Known rows, with every way that one mark hangs from another:
romo[zufi[sabi]]: [-5.76 -0.66  1.51  4.46  0.43 -1.23 -0.29 -3.41 -1.21  1.08 -1.27  1.15
 -1.95  1.12  0.61 -1.12 -2.19  2.88]
sedevu[rupupam zufi[fakotep gudit]]: [ 0.17  0.05  2.70 -2.63  3.02  2.19 -2.30 -3.03  1.49 -1.28 -3.90  0.35
  2.99  0.28 -0.98  2.22  0.29 -1.16]
zufi[getus gudit sabi[beko[fakotep] fuperop]]: [ 4.92  0.80 -1.69 -0.16 -4.88 -1.85  2.63  1.36 -0.02  1.43  3.37 -0.05
  0.05 -1.36 -0.32  1.32  1.50  0.15]
nulig[sabi[beko]]: [-3.53 -3.18 -0.40  3.58  2.07  3.43 -0.99  4.83 -1.95 -0.42 -0.97 -1.01
 -4.28  1.58 -1.09  0.01 -0.21  1.14]
romo[zufi[fakotep sabi[fuperop]]]: [-4.26  1.22  2.37  1.83 -2.31 -1.65  1.71 -4.57 -1.45  4.12  2.44 -0.73
 -1.50 -1.48  0.55 -1.58 -1.56  0.00]
zufi[fakotep getus gudit sabi[fuperop]]: [ 1.88  1.88  1.07 -0.43 -8.67 -3.19  0.88 -5.21  0.41  2.48  2.25 -3.62
  0.72 -6.58 -3.86  2.26  0.43 -0.59]
sedevu[zufi[sabi[fuperop]]]: [-2.38 -0.23  1.29  2.02  2.39  0.03 -0.39 -0.30  1.95  0.95 -0.19 -1.66
  0.62  0.24  2.77 -1.78 -0.61 -0.12]
romo[zufi[getus]]: [-3.79 -1.75  0.52  3.79 -0.77 -0.86 -1.16 -3.30 -0.86 -0.99 -1.60  2.00
 -1.06  3.40  0.83  0.97 -2.57  3.96]
sedevu[zufi[sabi]]: [-3.73 -0.57  1.23  3.24  2.93 -0.08 -2.35 -1.89  1.89 -0.08 -2.94 -0.81
  0.07  0.59  1.58  0.04 -0.78  1.38]
fuperop[fakotep]: [-4.37 -6.20  1.42  2.67  1.92  3.83 -4.43  2.87 -2.51 -3.53 -2.50  0.22
 -1.38  1.32 -0.03  3.41 -0.52  2.35]
tapaz[sabi[beko fuperop[fakotep]]]: [-1.85 -6.92 -0.63 -1.95  3.53  3.74 -1.87  6.48 -3.84 -2.41  4.26 -1.33
 -1.94  0.35  1.13  1.56  1.28 -1.32]
sedevu[rupupam zufi[gudit sabi]]: [ 0.70  0.93  1.20 -0.78  3.23  0.14 -1.67 -2.22  2.43 -1.74 -4.03  0.72
  3.14 -0.13 -0.53 -0.44  0.08 -0.26]
sedevu[rupupam zufi[sabi[beko fuperop]]]: [ 0.29  0.95 -1.58 -0.79  5.73  1.37  0.53  4.44  2.47  0.25 -0.85 -0.49
  1.14  1.22  3.02 -4.95 -0.98 -2.69]
sedevu[rupupam zufi[fakotep gudit sabi[beko fuperop]]]: [ 2.73  3.37  0.16 -5.12  1.12  0.15  2.01 -0.22  1.65  1.03  0.73 -1.64
  1.70 -3.03 -0.96 -2.15  1.21 -3.44]
romo[zufi]: [-6.24 -3.46  2.11  3.96  2.42  1.45 -1.06 -1.59 -1.95 -0.43 -1.95  2.04
 -1.97  3.88  1.34  0.19 -2.48  3.49]
sedevu[rupupam zufi]: [-2.28 -2.38  0.90  1.88  7.53  3.23 -3.73  1.39  2.26 -2.07 -5.52  1.43
  2.49  4.52  2.83 -0.52 -1.90 -0.33]
romo[zufi[getus gudit sabi[fuperop[fakotep]]]]: [ 1.25  0.54  0.88 -2.57 -5.40 -2.65  1.49 -3.91 -2.76 -2.73  3.18  1.59
 -0.09 -1.80 -1.59  0.63  1.04  3.31]
sedevu[rupupam[fakotep] zufi[sabi]]: [-0.79  1.55 -0.62  2.34  6.48  0.27 -1.47 -0.04  2.36  1.84 -5.24  3.01
  2.32  6.23  0.94 -1.44 -1.76 -2.33]
zufi[fakotep getus gudit sabi[beko]]: [ 1.11  2.21 -0.90 -0.83 -7.56 -2.92  0.71 -3.51 -0.13  1.08  0.58 -3.00
 -1.66 -6.44 -5.22  2.84  0.88  0.65]

Rows:
[ 1.74  0.92 -1.04 -4.28 -4.64 -2.03  3.23 -0.82 -3.28 -3.04  4.30  1.32
 -2.08 -1.95 -1.75 -0.58  1.54  3.11] : romo[zufi[getus gudit sabi[beko fuperop[fakotep]]]]
[ 5.76  2.07 -2.32 -6.41  0.52 -0.28  0.42  2.24  0.91 -4.80  0.81  0.68
  2.40 -1.32 -0.52 -1.31  2.11 -0.79] : sedevu[rupupam zufi[getus gudit sabi[beko fuperop[fakotep]]]]
[-0.52  1.07  0.19  2.63 -6.34 -2.70 -0.58 -3.29  1.04  3.56  1.42 -3.61
  0.18 -4.51 -1.15  0.87 -1.14 -1.30] : zufi[fakotep getus sabi[fuperop]]
[ 0.66 -1.23 -2.61 -0.11 -3.24 -0.40 -0.23  4.01 -1.36 -1.74  2.35 -1.61
 -1.91 -2.47 -0.41 -0.21  0.33  0.61] : zufi[getus sabi[beko fuperop[fakotep]]]
[ 4.13  3.81 -1.27 -0.88  1.00 -2.45 -0.22 -3.66  2.85  0.10 -4.19  2.92
  3.85  3.74 -2.36  0.69 -0.22 -1.14] : sedevu[rupupam[fakotep] zufi[getus gudit sabi]]
[ 0.25 -2.83 -0.24  2.95  2.46  3.70  1.06  7.03 -1.96  1.71  2.65  0.89
 -2.68  4.43  2.71 -0.33  0.90 -0.98] : nulig[sabi[beko[fakotep] fuperop]]
[ 3.14 -0.60 -1.70 -3.16 -5.53 -0.76  1.18  2.20 -1.89 -2.92  3.14 -1.68
 -1.26 -4.48 -3.09  1.16  1.94  1.34] : zufi[getus gudit sabi[beko fuperop[fakotep]]]
[-1.81 -1.55  1.25 -0.37  2.74  1.22 -1.74  1.16 -0.07 -2.24  0.41 -0.51
  0.43  0.10  2.60 -0.26  0.90  0.52] : sedevu[zufi[sabi[fuperop[fakotep]]]]
[ 0.15 -1.09 -0.07 -0.58 -2.52  0.39  2.56  2.35 -0.92  0.79  2.34 -2.91
 -1.90 -3.91 -2.36 -1.10  0.49  0.35] : zufi[gudit sabi[beko fuperop]]
[ 0.12 -1.48 -0.97  3.19  0.69  0.80  1.35  5.03 -0.47  3.05  2.36 -0.10
 -1.52  1.19  2.93 -0.87 -0.07 -1.17] : zufi[sabi[beko[fakotep] fuperop]]
[ 0.13  0.68  0.81 -1.94 -4.94 -0.34  2.67 -0.30 -1.18  2.72  3.18 -4.02
 -1.97 -6.32 -3.61  0.24  1.04 -1.25] : zufi[fakotep gudit sabi[beko fuperop]]
[-2.32 -0.68  1.81  0.51  5.36  2.69 -3.69 -1.26  1.98 -0.10 -4.72  0.42
  2.32  2.18  1.63  0.80 -1.30 -1.81] : sedevu[rupupam zufi[fakotep]]
[-1.13  2.46 -0.71 -0.90  4.05  0.40 -1.21  0.21  2.25  1.03 -2.83 -0.57
  0.50 -0.73  0.69 -1.78 -0.61 -2.82] : sedevu[rupupam zufi[fakotep sabi[beko]]]
[-1.49 -4.17 -0.31  0.03  1.73  4.87 -0.43  7.76 -3.87 -2.60  2.34 -0.64
 -3.91  1.17 -0.20 -0.39  1.37  0.37] : nulig[sabi[beko fuperop[fakotep]]]
[-0.42 -4.24 -0.38  2.78  2.72  3.58  0.63  6.89 -1.15  1.66  1.58  0.63
 -1.55  3.85  3.69  0.56 -0.26 -0.65] : sabi[beko[fakotep] fuperop]
[ 0.68  3.72 -0.35  0.51  0.07 -2.46 -3.07 -4.73  3.84  0.64 -3.71 -0.35
  3.32 -0.96  0.45  0.25 -1.18 -2.08] : sedevu[rupupam zufi[fakotep getus sabi]]
[ 4.53  4.40  0.59 -3.61 -2.67 -2.61  0.20 -5.13  3.25  0.70 -0.17 -1.28
  4.50 -3.48 -1.08 -0.23  0.49 -2.73] : sedevu[rupupam zufi[fakotep getus gudit sabi[fuperop]]]
[ 4.83  4.33 -3.14 -2.56  1.55 -1.89  1.42 -0.38  2.21 -0.01 -2.99  2.65
  1.95  3.58 -2.63 -0.46  0.28 -1.45] : sedevu[rupupam[fakotep] zufi[getus gudit sabi[beko]]]
[ 2.57  1.59  1.16 -2.85 -0.11 -0.09 -2.40 -4.87  2.46 -1.89 -3.67  0.37
  3.78 -0.19 -1.38  2.96  0.30 -0.75] : sedevu[rupupam zufi[fakotep getus gudit]]
[-0.17  0.67  0.48  0.21 -0.24 -1.09  2.99 -1.35 -2.53  0.76  1.45  3.76
 -2.21  1.87  0.56  0.65  1.01  2.71] : romo[zufi[gudit sabi[beko[fakotep]]]]
[ 3.74  2.49 -1.02 -1.31 -3.95 -3.23  4.74 -1.43 -1.53  1.39  4.61  2.81
 -0.81  1.13  0.91 -0.46  1.07  1.74] : romo[zufi[getus gudit sabi[beko[fakotep] fuperop]]]
[ 1.22  1.61 -1.88  1.72 -1.66 -2.66  3.22  0.42 -0.88  2.41  3.85  2.84
 -1.38  3.09  3.54 -1.82 -0.52  0.96] : romo[zufi[getus sabi[beko[fakotep] fuperop]]]
